Every row comes from one small tree of marks. Brackets hold a mark, then the marks that hang from it, in alphabetical order. Every link used is in the known rows. Which tree was each row made from?
Known rows
(Z (G (B H M W) F)): [ 2.65  1.92  0.23 -0.78  1.15 -5.17  0.10  3.33  0.83 -2.62  1.85  2.08
  0.04 -1.79  2.04 -5.56  0.03  5.76 -0.55 -2.33  2.79 -1.88 -1.19 -0.79
 -0.54]
(G (B (M (A H)) W) F): [ 0.59  0.19  0.95  0.15 -0.22 -2.01  0.78  3.11  2.13 -1.85  0.63  2.44
 -0.37 -0.95  2.83 -5.66 -0.24  4.19 -0.34 -3.97  0.59  0.57  1.22 -3.25
 -1.61]
(A M): [ 2.60  0.66 -1.24 -1.16 -0.23 -1.91  0.81 -0.67 -1.25 -0.05 -1.55 -1.37
  1.32 -1.66 -0.62  0.74  0.58  0.68  0.05 -0.69 -0.22  1.89  0.91  1.15
  1.37]
(G B): [-0.10 -0.91  0.58 -0.47 -0.40 -2.17  2.55  0.78 -0.92 -1.16  0.88  0.34
  0.90 -1.23  1.43 -0.97  1.05  2.07 -0.21 -0.83  0.51  1.62  1.38 -0.80
 -1.20]
(G (B H W)): [ 0.89 -0.02 -2.11 -3.20 -1.75 -3.63 -0.54  2.56 -0.55 -1.28  2.34  1.58
  2.12 -2.86  0.47 -3.64  0.22  2.98 -0.12 -2.09  3.12 -0.46 -0.28  1.38
 -0.94]
(M A (B G)): [-1.40 -1.71  0.85  0.11  0.25  0.38 -1.73  2.32  0.87 -0.97  0.13  0.96
 -1.58 -3.46 -2.08 -1.07 -2.39  1.77  0.34 -1.66 -0.48 -0.05  0.45  0.82
  1.05]
(A (M (B W))): [ 2.31  1.80 -2.55 -2.18  0.10 -1.78 -1.75  0.22  0.86 -0.69 -0.33 -0.54
  1.56 -3.21 -2.01 -1.41 -1.35  2.18  0.51 -1.78  1.10 -0.06  1.02  2.57
 -0.52]
(F (G (B H W) Z)): [ 1.04  1.65  0.25 -0.57 -2.87 -4.94 -1.28  3.65 -2.57 -4.16  4.61  1.51
  1.07 -1.33  2.62 -2.41  0.79  4.12 -2.49 -1.78  3.75 -3.33 -1.43 -0.18
 -0.08]
(Z (G B)): [-0.01 -0.08  2.19  0.41  0.90 -2.53  2.65  1.48 -0.40 -2.55  0.75  0.84
  0.30 -2.29  1.59 -0.74  0.59  3.39 -1.02  0.26  1.82  0.88  0.27 -1.53
 -0.79]
(M (A H W) (B (G F))): [ 0.14 -1.24  1.98  1.52  2.63 -1.81  0.77  3.55  1.39 -5.24  2.83  2.04
 -3.32 -2.95 -0.73 -2.65 -3.86  4.67  0.90 -2.44  1.01  2.14 -0.96 -2.30
  1.48]
(M (B W)): [ 0.96  0.79 -1.41 -1.09 -0.67 -1.58 -1.16  1.36  0.62 -0.41  1.23  0.55
  0.30 -2.30 -1.25 -1.58 -2.10  2.32 -0.22 -2.76  2.03 -1.29 -0.08  2.43
 -2.34]
(M (A H) B): [-0.44 -0.72  0.49  0.46  0.15 -1.20 -0.27  1.13  1.06 -1.47 -0.07  2.24
 -1.56 -2.32 -0.09 -1.54 -0.81  2.30 -1.03 -3.27  0.53  1.13  0.95 -1.42
 -0.79]
(A H): [ 1.40 -0.50  0.16  0.20 -0.14 -1.82  1.60 -0.12 -1.29 -1.44  0.84  0.21
 -0.67 -0.87  0.81 -0.56  0.68  1.83 -1.24 -2.02  1.07  0.99 -0.50 -0.45
 -1.12]
(M A (B G H W)): [-0.24 -0.92 -1.74 -2.72 -1.24 -1.06 -4.71  4.00  1.21 -1.25  1.71  2.22
 -0.69 -5.14 -3.01 -3.87 -2.91  2.94  0.39 -2.72  2.01 -2.22 -1.25  2.89
  1.21]
(B H (M A)): [ 1.43  0.17 -0.96 -1.36 -2.40 -3.09 -1.97  1.27 -0.13  1.98 -1.98  1.54
 -0.77 -1.56 -0.25 -2.17  0.78  1.16 -1.00 -3.11  0.24 -0.57  0.72 -0.51
  2.11]
(B (G F Z) H W): [ 2.22  0.47 -1.38 -0.43 -0.39 -3.09 -2.27  4.27 -1.84 -3.85  5.02  0.36
 -1.69 -1.82  0.36 -2.82 -1.18  3.19 -0.37 -3.07  2.38 -3.37 -3.77  2.66
  1.06]
(F G): [ 1.04  0.11  1.05  1.26 -1.49 -2.44  1.54  0.92 -2.16 -1.66  1.24 -0.80
  0.34 -0.21  1.02  1.11 -0.57  2.03 -2.01 -1.05  0.26 -0.73 -0.88  0.01
  0.28]
(M (B G)): [ 0.18 -1.20  0.16  0.11  1.33 -0.64 -0.71  0.95 -0.28 -1.54  1.48 -0.51
 -1.24 -2.54 -1.92 -1.09 -1.93  2.68  0.45 -0.86 -0.11 -0.82 -0.41  1.98
 -0.11]
(B (G F Z) M W): [ 2.86  1.35  0.55  1.37 -0.37 -1.69 -1.42  2.88 -0.97 -1.88  2.77 -1.35
 -2.09 -0.14  0.89 -2.80 -0.99  3.34 -0.13 -2.96  0.80 -3.88 -2.17  1.06
 -0.15]
(G (B H M W) F): [ 2.50  1.02 -1.18 -1.51 -0.12 -4.99 -0.09  2.38  0.60 -1.22  1.85  1.65
  0.89 -0.80  1.82 -5.86  0.20  4.46  0.47 -3.55  1.60 -1.16 -0.12 -0.15
 -0.83]
(Z (G B F)): [ 0.17  0.15  2.31  1.84  2.47 -3.35  3.88  2.50 -0.08 -3.93  1.94  1.19
 -0.60 -1.31  2.85 -1.74 -0.15  4.17 -0.64 -0.79  0.96  1.22 -0.36 -2.06
 -0.86]
(F (G (B (M A)) Z)): [-0.41  1.05  3.61  2.50 -2.87 -2.82  0.10  2.51 -1.10 -1.78  0.40  0.99
 -0.70  0.54  3.77 -0.80  1.73  3.25 -2.65 -1.50  0.00 -1.62  1.49 -4.26
  0.95]
(B (G Z) H (M A)): [ 1.31  0.02  0.39 -0.22 -2.46 -2.03 -4.03  2.56 -1.41 -0.24  0.33  0.73
 -2.45 -1.83 -0.24 -1.94  0.91  1.75 -1.06 -2.34  0.46 -2.74 -0.88 -0.14
  3.39]
(A H (M B) W): [ 3.43  1.54 -0.31 -0.73  1.79 -3.45  0.99 -0.51  0.09 -3.64  0.41  0.36
 -0.25 -2.82 -1.30 -0.70 -0.83  3.53  0.23 -0.89  2.05  2.98  1.12 -1.35
  0.79]

Which tree is each row?
[ 0.22  1.21  1.97  0.55  0.27 -2.20  0.59  4.18  2.42 -1.71 -0.15  2.37
 -0.30 -2.15  2.18 -4.18 -1.00  4.48 -0.56 -2.61  1.25 -0.37  0.47 -2.74
 -0.72]
(Z (G (B (M A) W) F))
[-0.56  0.26 -0.86 -1.21 -1.79 -0.66 -1.94  2.60  1.73  0.35 -0.06  1.88
 -0.04 -3.34 -1.64 -1.56 -2.67  1.65 -0.28 -3.40  1.44 -0.75  0.79  1.01
 -1.31]
(M A (B W))
[ 3.49  1.88 -2.09 -2.54  0.86 -5.30 -0.95  0.25 -0.58 -2.08  0.55  0.69
  0.45 -3.40 -2.65 -0.78 -0.88  2.92  0.74 -0.94  2.51  1.94  0.67  0.60
  2.91]
(A (M (B H)) W)
[ 0.43  1.18  0.37 -2.39 -1.83 -3.30 -2.23  3.76  1.53 -0.47 -0.56  3.23
  0.72 -3.87  0.69 -4.54  0.23  4.27 -1.20 -2.00  3.13 -1.42  0.30 -1.41
  0.48]
(Z (G (B H (M A) W)))
[ 0.31 -0.15  1.09  0.31 -0.06 -2.29  0.50  1.99  1.17 -2.47  0.75  2.54
 -1.72 -2.92 -0.81 -0.83 -2.07  3.02 -0.50 -2.67  2.25  2.32  0.89 -2.88
  0.24]
(M (A H W) B)
[ 1.28  0.85 -0.12 -1.11  1.11 -4.81  1.02  4.10  0.46 -4.16  3.47  2.61
  0.49 -2.88  1.73 -4.39 -0.72  5.05 -0.66 -2.07  3.47 -0.79 -1.94  0.04
 -0.60]
(Z (G (B H W) F))
[ 0.30  1.42  1.68  0.88 -2.70 -2.91  0.29  3.18 -1.90 -3.86  4.01  0.23
  0.95 -0.72  3.00 -0.89  0.42  3.74 -2.56 -1.48  2.84 -2.56 -0.67 -0.90
 -1.35]
(F (G (B W) Z))
[ 0.96 -0.02  2.04  2.63 -0.31 -1.19 -1.02  2.95 -0.51 -1.25  0.67 -0.19
 -3.40 -0.25  1.58 -1.56 -0.50  2.29 -0.44 -2.85 -1.25 -1.70 -0.79 -1.49
  1.97]
(B (G F Z) (M A))
[ 1.17  0.49  0.16  0.91  0.36 -5.58  1.36  2.63 -2.00 -3.84  3.88  1.68
 -1.12  0.00  3.41 -2.47  1.55  3.14 -0.86 -2.84  1.50 -0.36 -0.41 -1.30
  0.34]
(G (B H) F Z)
[ 1.86  1.02  1.12 -0.84  0.37 -4.67  0.21  1.16 -0.32 -1.21  0.05  1.61
 -0.01 -1.89  1.30 -3.29  2.01  4.41 -1.14 -0.56  1.99 -0.83  0.11 -1.55
  0.38]
(Z (G (B H M)))
[ 1.51  1.26 -0.98 -0.41 -0.61 -4.86 -0.14  3.91 -1.10 -3.84  4.73  2.06
 -0.20 -0.95  2.76 -3.82  0.62  3.78 -0.61 -3.68  3.14 -1.71 -1.24  0.02
 -0.79]
(G (B H W) F Z)
[ 1.78  1.72  1.53  0.64  1.14 -3.41  1.51  2.82  1.29 -2.31  1.06  0.92
 -0.06 -1.18  2.47 -4.15 -0.54  5.18 -0.32 -1.91  1.72 -1.19 -0.37 -1.61
 -1.90]
(Z (G (B M W) F))
[ 1.99  0.50  1.01 -0.40 -2.36 -3.32 -2.89  3.45 -1.46 -1.34  1.21  0.97
 -2.66 -2.54 -1.00 -1.20 -0.16  2.60 -0.47 -1.73  2.24 -1.65 -1.00 -1.59
  4.40]
(B (G Z) H (M (A W)))
[ 0.46  0.32  1.57  2.36  0.75 -3.67  2.98  2.21 -1.51 -3.57  3.02  0.65
 -1.35  0.71  3.88 -1.19  1.15  2.93 -0.67 -2.33  0.60  0.22  0.20 -2.17
 -0.99]
(G B F Z)
[ 1.87  1.05 -1.91 -2.81 -3.64 -2.45 -3.38  2.50  0.70  2.02 -1.28  1.77
  0.42 -2.49 -0.83 -3.19 -0.42  1.60 -0.86 -3.61  1.71 -1.91 -0.12  0.80
  1.04]
(B H (M A) W)
[ 1.52 -0.77  2.29  0.03 -0.70 -0.92 -0.03  2.05  0.23 -1.61 -0.21  0.64
 -2.24 -2.58 -0.83 -1.82 -1.44  3.24  0.07 -1.23  0.88  1.26 -0.22 -2.60
  2.28]
(B G (M (A H W)))
[ 3.52  1.40 -2.34 -2.62 -2.54 -3.44 -2.51  1.16 -0.39  1.54  0.02  0.39
  0.66 -1.60 -0.74 -3.19  0.11  2.36 -0.53 -2.96  2.26 -2.62 -0.84  2.07
 -0.24]
(B H M W)
[ 2.31  0.81  0.33  0.86  2.24 -1.58 -1.74  0.01 -1.23 -4.68  1.95 -0.80
 -1.98 -2.26 -0.52 -1.12  0.46  3.49 -0.49 -0.68  0.52 -0.42 -0.33  0.30
  1.14]
(A H (M (B (G Z))))
[ 1.64  0.91 -1.21  0.07  0.99 -3.65 -3.26  3.96 -0.57 -4.26  5.40  1.14
 -2.47 -2.28 -0.63 -3.86 -2.20  4.31 -0.03 -3.52  2.43 -4.10 -3.07  2.68
  0.29]
(M (B (G F Z) H W))
[ 2.19  0.86 -0.02  0.34  1.34 -1.31 -2.16  0.32 -1.28 -3.03  1.29 -1.66
 -1.29 -2.58 -1.24 -0.14 -0.04  2.44  0.15 -0.22 -0.11 -1.00  0.11  1.48
  1.81]
(A (M (B (G Z))))
[ 0.41 -0.34  0.60 -0.62 -1.12 -4.68  0.90  1.94 -2.14 -3.34  2.63  1.17
  1.38 -1.23  2.00 -1.98  0.91  3.89 -1.61 -0.77  1.57 -0.19 -0.40 -0.65
  0.90]
(F (G (B H)))
[ 0.59 -0.47  1.31 -0.03 -1.35 -2.06  1.72  2.22 -0.26 -1.95  0.31  1.81
 -1.19 -2.45  0.06  0.09 -1.16  1.99 -0.87 -2.08  2.36  2.94  0.35 -2.80
  1.11]
(M (A H W))
[ 1.52  0.40  0.14  1.00 -0.18 -1.28 -0.69  3.73 -1.33 -3.39  4.08 -0.84
 -1.79 -1.26  0.66 -1.51 -1.82  2.70 -0.13 -2.61  1.46 -2.76 -3.04  1.85
 -0.03]
(B (G F Z) W)
[ 0.73  1.18  0.41  0.86 -0.48 -3.17  1.39  3.41 -0.75 -3.44  3.96  0.76
 -0.18 -0.42  3.31 -2.31  0.08  3.26 -0.40 -3.08  2.00 -0.98 -0.46 -0.79
 -1.98]
(G (B W) F Z)
[ 0.89 -1.45  1.36  0.04 -0.57  0.39 -1.14  1.27  0.28 -0.36 -0.82  0.33
 -1.76 -1.91 -0.08 -2.61 -0.09  2.39 -0.65 -1.79 -0.56 -0.11 -0.08 -1.27
  1.21]
(B G (M (A H)))
[-0.25 -0.44 -1.29 -1.31 -0.88 -3.03 -2.43  1.96  0.62 -0.20 -0.06  2.63
 -0.86 -2.88 -1.44 -1.87 -1.03  1.59 -0.72 -3.30  0.87 -0.05  0.63  0.28
  1.15]
(M A (B H))
[ 1.14 -0.71  1.82 -0.46 -1.72 -0.79 -0.51  2.45  0.06 -0.01 -0.90 -0.17
 -1.48 -2.71 -1.57 -0.71 -2.01  2.46  0.55 -0.77  0.46  0.73  0.27 -1.54
  2.97]
(B G (M (A W)))
[ 1.26 -0.71 -0.70 -0.32  0.46 -0.69  0.23  3.11 -0.26 -2.49  2.95 -0.89
 -0.48 -2.12 -0.63 -2.45 -3.07  2.91  0.91 -2.11  0.60 -1.10 -2.53  2.53
 -0.17]
(B (G F) W)
[ 1.67  1.24  2.01  2.76  0.56 -4.02  2.18  1.32 -0.93 -1.89  1.59  0.05
 -1.44  1.64  3.99 -2.26  1.87  3.46 -0.50 -2.62 -0.31 -0.78  1.18 -2.97
 -0.87]
(G (B M) F Z)
[ 2.43  1.97 -0.70 -1.65 -2.64 -4.42 -2.22  2.25 -1.22 -0.92  2.12  1.19
  0.28 -0.98  2.00 -4.05  2.08  3.62 -1.17 -2.79  3.18 -3.17  0.14 -0.32
 -0.69]
(G (B H M W) Z)
[ 0.59 -1.16  0.58  1.64  3.03 -1.65  0.52  1.71  0.27 -3.10  2.71 -0.23
 -2.28 -1.50 -0.81 -2.16 -2.88  3.51  0.95 -1.91 -0.88 -0.30 -1.25  1.31
 -0.03]
(M (B (G F)))
[ 1.76 -0.09 -0.91 -1.07  2.17 -0.93 -1.31 -0.24 -0.24 -1.98 -0.04 -1.59
  0.01 -3.38 -2.57 -1.05 -1.17  2.48  1.13 -0.08 -0.84  0.58  0.49  2.34
  1.68]
(A (M (B G)))
[ 1.48  0.59 -1.60 -1.33 -0.84 -2.60 -4.53  3.32 -1.07 -3.03  4.25  0.91
 -1.63 -3.41 -1.71 -2.63 -1.30  3.48 -0.60 -2.48  3.29 -4.33 -2.51  3.22
  0.23]
(M (B (G Z) H W))
[ 1.34 -0.30  2.37  3.09  0.46 -1.20 -0.60  2.58 -0.39 -3.12  1.48  0.61
 -4.14 -0.11  2.10 -2.74  0.24  3.30 -1.19 -3.31 -0.81 -1.46 -1.32 -2.60
  1.57]
(B (G F Z) (M (A H)))
[ 0.75  0.02  1.26  3.01  2.32 -2.13 -0.29  2.37 -1.06 -4.23  3.79 -0.28
 -3.56 -0.59  0.39 -1.20 -1.59  3.53  0.01 -2.32 -0.17 -1.91 -1.46  0.44
 -0.05]
(M (B (G F Z)))
